Every row comes from one small tree of marks. The marks that hang from a mark follow it in brackets, in alphabetical order. Every link used is in the known rows. Which tree was each row made from?
Known rows
B(H N(S)): [-0.06  0.58 -0.24 -2.71  0.08 -1.79 -0.28  1.02 -3.01 -0.86 -0.72 -0.28
 -0.33  1.09  0.06  2.53  2.02  1.36  0.29 -3.82 -2.09 -0.66  2.42]
B(A H Q): [-1.30  1.59  1.23 -1.12  0.26  0.91 -0.65  1.09  4.52  0.52  0.70  1.25
 -0.71 -3.88 -1.64  1.59 -1.90 -0.41 -0.62  1.66  1.79  0.08  1.96]
S(J N): [ 1.11 -0.44  0.66 -3.33 -0.94  2.10  1.22 -0.04 -0.62 -0.43 -0.64 -1.18
 -0.23  2.27  0.25 -1.31  0.86 -1.46  1.06 -2.27  1.21 -2.69 -2.89]
A(B): [ 0.13 -0.91  0.71  0.16  0.40  2.60  0.47  1.05  1.70  0.32 -1.00  0.50
  0.22  3.36  1.13 -1.20 -0.39 -3.48 -0.87 -0.33  3.53  0.66  0.98]
L(J): [-0.34 -0.53  1.57 -0.16  0.33  3.35 -1.87  2.91 -1.51  0.41 -1.53 -0.20
  0.71  3.66  1.55 -3.28 -1.27 -1.49 -2.31 -1.21  0.64  0.85  2.08]
S(N(B(H))): [ 1.32 -0.63  0.09 -0.83 -0.18  0.23  1.83  1.90 -2.42 -0.75 -0.04 -0.70
 -0.40  2.91  0.04 -0.25 -0.03  0.61  0.96 -0.83 -0.76 -0.81 -1.03]
S(J N(B(A))): [ 0.72 -0.39  0.69 -1.59 -0.39  0.82  1.20 -0.94 -0.08 -0.24  0.13  0.32
 -0.87  0.93 -0.76 -1.49  1.00  0.62  1.42  1.00  1.59 -1.49 -3.71]
J(S(N(B))): [ 0.59 -0.79 -0.41  0.15 -0.30  0.68  0.08  0.98 -2.04  1.19  2.95 -1.25
  0.54  1.89  0.02 -0.08 -0.36 -0.62  0.01  0.86 -2.70  0.79 -0.41]
S(N(B)): [ 1.60 -0.88  0.64 -0.32 -0.19  1.39  0.94  1.51 -2.51 -0.43  0.55 -0.92
 -0.02  3.14  0.43 -1.64 -0.36 -0.06  0.54  0.86 -0.18 -0.38 -1.89]
J(L S(N)): [-2.05 -0.88 -0.77  0.80 -0.41  0.73  0.60  0.79 -1.11  0.35  1.73 -1.20
  0.94  0.92  2.39  0.63 -1.84 -3.54 -0.72  0.22 -6.10  1.05 -0.68]
L(J(S(N))): [ 0.14 -0.84  0.41  0.07 -0.06  2.87 -0.66  2.22 -2.43  1.37  0.12 -1.47
  0.49  4.93  0.44 -1.81 -1.33 -1.56 -1.40 -2.08 -2.29  1.08  2.36]
N(B(A H) S): [-0.01  0.33  0.14  1.60  0.86 -1.63 -1.74  0.22 -1.57 -0.67  1.68  1.73
 -0.57 -3.04 -1.42  0.25  0.56  2.40 -0.13  2.98 -0.04  1.92  1.51]
A(B(N(S(J)) Q)): [ 1.48  0.14 -0.78  0.50 -0.20  0.14  1.15 -2.62  3.35  0.60 -1.88 -0.73
  0.02  1.04 -0.83  0.44  0.35 -0.90  0.64 -1.30  3.76 -0.77  0.33]
L(J(S(N(B(Q))))): [ 0.85 -0.59 -0.25  2.03 -0.13  1.91 -0.33  1.12 -0.86  1.70  0.26 -1.67
  0.62  3.09 -0.25 -1.93 -2.17 -0.09 -0.97 -0.23 -1.45  1.18  1.53]
A(B(H)): [-0.25 -0.64  0.00 -0.57  0.44  1.27  1.53  1.43  1.72  0.04 -1.62  0.78
 -0.32  3.19  0.72  0.47  0.21 -2.62 -0.31 -2.37  2.92  0.06  1.87]
S(J(L)): [-2.24 -0.30  0.38 -0.77 -0.50  0.89 -0.51 -0.46  1.28 -0.68 -1.28  0.47
  0.95 -1.70  3.02 -1.40  0.06 -2.71 -0.77 -0.38 -0.13 -1.13 -3.01]
J(L S): [-3.18 -0.57 -0.44  1.38 -0.06  0.46 -1.31  0.90  0.00  0.61  1.88 -0.10
  1.59 -1.46  3.23  0.42 -1.73 -3.60 -1.94  1.35 -5.06  1.94  0.25]
N(B(A) S): [ 0.56  0.01  0.90  2.21  0.88 -0.23 -2.78 -0.23 -1.63 -0.40  2.36  1.41
 -0.08 -2.95 -0.89 -1.51  0.06  1.61 -0.68  5.03  0.65  2.40  0.52]
J(L S(N(B(A)))): [-2.32 -0.83 -0.71  2.25  0.07 -0.33  0.59  0.07 -0.75  0.44  2.28 -0.01
  0.40 -0.19  1.47  0.50 -1.80 -1.94 -0.41  2.85 -5.78  2.00 -1.40]
B(A H N Q): [-1.29  1.84  0.95 -2.70  0.23 -0.79  0.34  0.40  3.46  0.56 -0.44  0.89
 -1.06 -1.83 -1.60  3.22 -0.44  1.06  0.19 -0.59  0.27 -0.73  1.68]

Write each row's tree
[ 0.44 -1.02 -0.01  1.33  0.07  2.00 -0.48  1.80 -2.67  1.36  0.29 -1.27
  0.47  4.67  0.29 -2.15 -1.27 -0.30 -1.14 -0.83 -2.23  1.42  1.73]  L(J(S(N(B))))
[-0.54 -0.18 -0.22  0.69 -0.25  0.05 -1.85 -1.26 -0.84 -1.06 -0.19 -0.10
  0.90 -3.06  1.49 -1.14  0.43 -1.40 -0.60  0.36 -0.77 -0.01 -1.04]  N(S(J(L)))
[ 0.94  0.27  0.40 -0.03 -0.04  0.35  1.55  0.73  0.80 -0.10  0.64 -0.19
 -0.96  0.18 -1.71  0.17 -1.35  0.95  1.10  1.52  0.41 -0.43 -0.83]  S(N(B(A H Q)))
[-1.16  0.25  1.08  0.01  0.74 -0.51 -0.64  1.53 -0.05 -0.18  0.99  2.19
 -0.55 -1.30 -0.11 -0.01  0.18  1.20 -0.43  2.51  0.79  1.05  0.27]  N(B(A H))
[-0.53  0.89  0.57  1.25  0.42 -0.63 -0.48  0.32  2.90  0.39  0.93  1.45
 -0.34 -3.45 -1.17  0.21 -1.28  1.68 -0.20  3.53  1.84  0.73  0.13]  N(B(A H Q))
[-0.64  0.09 -0.11 -1.34 -0.26 -1.09 -0.72 -1.29 -1.87 -0.82 -1.04 -0.41
  0.46 -0.23  1.53  0.46  1.66 -0.12 -0.09 -1.67 -1.90 -0.82 -1.05]  B(N(S(J(L))))
[-0.75  1.47  1.83 -1.98  0.21  0.92 -0.89 -0.09  3.53  0.96  0.37  0.55
 -0.41 -1.54 -1.05  0.96 -1.09 -0.16 -0.49  2.02  1.14 -0.03  0.64]  B(A N Q)
[ 0.62  0.98 -0.24  2.82  0.50 -1.75 -1.56 -0.92  1.26 -0.14  1.70  0.99
 -0.38 -5.25 -2.43  0.46 -0.92  2.86  0.07  4.01  1.12  1.60  1.29]  N(B(A H Q) S)
[-1.27  1.17  0.43 -3.79  0.38 -1.97 -0.29 -0.76 -0.62 -0.51 -0.46  1.37
 -1.50 -0.97 -1.53  2.87  2.74  1.83  0.68 -2.38 -0.69 -0.74  1.54]  B(A H N(S(J)))
[-0.49 -0.40 -0.26 -1.78  0.40 -0.02  2.44  0.86  0.82  0.07 -2.51  0.42
 -0.66  4.87  0.58  1.81  1.34 -1.51  0.35 -4.17  1.71 -0.56  1.82]  A(B(H N))
[-2.17  1.01  1.44 -4.51  0.64 -0.71  0.21  1.75 -0.26 -0.08 -0.41  1.73
 -1.37  1.15 -0.39  2.84  1.41  0.51 -0.04 -1.91 -1.12 -0.32  1.96]  B(A H N)
[ 0.38  0.06 -0.35  0.75  0.06  1.16  1.71  0.36  4.59  0.56 -1.70  0.10
 -0.08  1.04 -0.39  0.78 -1.34 -2.19 -0.11 -1.33  4.07 -0.29  1.81]  A(B(H Q))
[ 0.21  0.27 -0.67 -0.50  0.07 -0.16  2.61 -0.28  3.73  0.66 -2.51 -0.22
 -0.42  2.63 -0.35  2.13 -0.18 -1.09  0.51 -3.06  2.81 -0.90  1.61]  A(B(H N Q))
[ 1.26  0.69  0.45  3.58  0.51 -0.31 -2.60 -1.28  1.20  0.23  2.32  0.77
  0.18 -5.17 -1.92 -1.24 -1.40  1.97 -0.51  6.09  1.71  2.10  0.42]  N(B(A Q) S)
[ 1.60  0.65 -1.48  2.17 -0.38 -2.53 -0.69 -2.35  1.17 -0.32  0.19 -0.25
  0.34 -5.04 -1.56  0.00  0.51  3.21  0.89  1.07  1.99 -0.72 -0.97]  N(B(H Q) S(J))
[ 1.02 -0.08 -0.67  1.91  0.40 -1.83 -1.39  0.43 -2.83 -0.89  1.00  0.37
  0.26 -1.99 -0.27 -0.12  0.79  2.35 -0.05  1.18 -0.34  1.04  1.01]  N(B(H) S)
[-0.67 -0.69  0.01 -1.48 -0.92  1.28  1.76 -0.53 -0.31 -1.11 -1.56 -0.88
  0.09  1.22  1.97 -1.10 -0.23 -2.59  0.68 -1.56 -1.46 -2.14 -3.91]  S(J(L) N)
[ 1.41 -0.31 -0.34  1.71 -0.10 -1.01 -1.86 -1.68 -1.69 -0.52  0.90  0.12
  0.65 -2.68 -0.03 -2.01  1.59  2.03  0.11  2.05  1.63  0.15 -1.78]  N(B S(J))
[ 1.52 -0.74  0.10 -1.37 -0.77  0.68  1.52 -0.69 -1.09 -0.46 -0.44 -0.79
 -0.22  1.87  0.08 -1.97  1.15  0.53  1.48 -0.48  1.32 -2.22 -4.23]  S(J N(B))
[-1.66 -1.11 -1.25  2.43 -0.25 -0.37  0.83  0.21 -1.63  0.31  1.84 -0.92
  0.99  0.51  2.31  0.17 -1.71 -1.94 -0.31  1.67 -5.99  1.45 -1.64]  J(L S(N(B)))
[ 0.11 -0.84 -0.45  0.80  0.03  1.14  0.21  2.03 -2.77  1.09 -0.13 -1.06
  0.16  4.50  0.01 -1.10 -0.86  0.31 -0.73 -2.27 -2.66  1.01  2.34]  L(J(S(N(B(H)))))
[ 0.59  0.28  0.37 -2.47 -0.26 -0.56 -1.12 -0.90 -2.07 -0.43 -0.54 -0.66
  0.24  0.45  0.44  0.29  2.35  0.69  0.18 -2.10 -0.25 -1.13 -0.19]  B(N(S(J)))
[ 0.80 -0.02  0.11  0.22  0.03  1.31  1.58 -0.60  3.77  0.89 -1.83 -0.46
  0.15  2.74  0.09  0.30 -0.64 -1.95 -0.05 -0.91  3.47 -0.37  0.74]  A(B(N Q))
[ 0.54  0.16 -1.34  4.31 -0.38 -1.88 -1.32 -3.27  1.48 -0.53  0.16 -0.31
  1.18 -5.83  0.27 -1.53 -0.80  1.45  0.08  3.58  0.61  0.21 -2.83]  N(B(Q) S(J(L)))
[ 1.13 -0.50 -0.43 -1.94 -0.77 -0.46  2.37 -0.39 -1.19 -0.69 -0.94 -0.59
 -0.63  1.77 -0.33 -0.55  1.58  1.17  1.94 -2.13  0.74 -2.67 -3.31]  S(J N(B(H)))
[-0.07  0.43 -0.32  0.73  0.40 -2.12 -1.21 -1.62 -0.55 -0.66  0.88  1.76
 -0.72 -3.99 -1.60 -0.02  1.76  2.87  0.57  1.91  1.18  0.41 -0.31]  N(B(A H) S(J))
[-1.20  0.47 -1.00 -2.19 -0.22 -2.86  0.49 -0.72 -1.85 -1.26 -1.90 -0.09
 -0.20 -0.31  0.95  2.61  2.31  1.05  0.72 -4.36 -2.79 -1.53  0.15]  B(H N(S(J(L))))
[ 1.68  0.57 -1.10  3.12  0.05 -1.93 -1.17 -0.60  0.04 -0.39  0.98 -0.35
  0.48 -4.11 -1.22  0.15 -0.67  2.78  0.18  2.19  0.84  0.76  0.88]  N(B(H Q) S)
[ 0.34 -0.25 -1.11 -1.36  0.17 -1.14  1.96 -1.11  0.44 -0.26 -2.45  0.19
 -0.72  3.22 -0.32  1.81  2.44 -0.47  0.92 -4.44  2.02 -0.93  1.45]  A(B(H N(S(J))))
[ 1.41  1.05 -0.23 -0.85 -0.72 -0.71 -0.90 -2.25  1.41  0.32 -0.45 -1.42
  0.54 -2.33 -0.83  0.76  0.46  1.12  0.43 -0.76  1.17 -1.53 -0.38]  B(N(S(J)) Q)
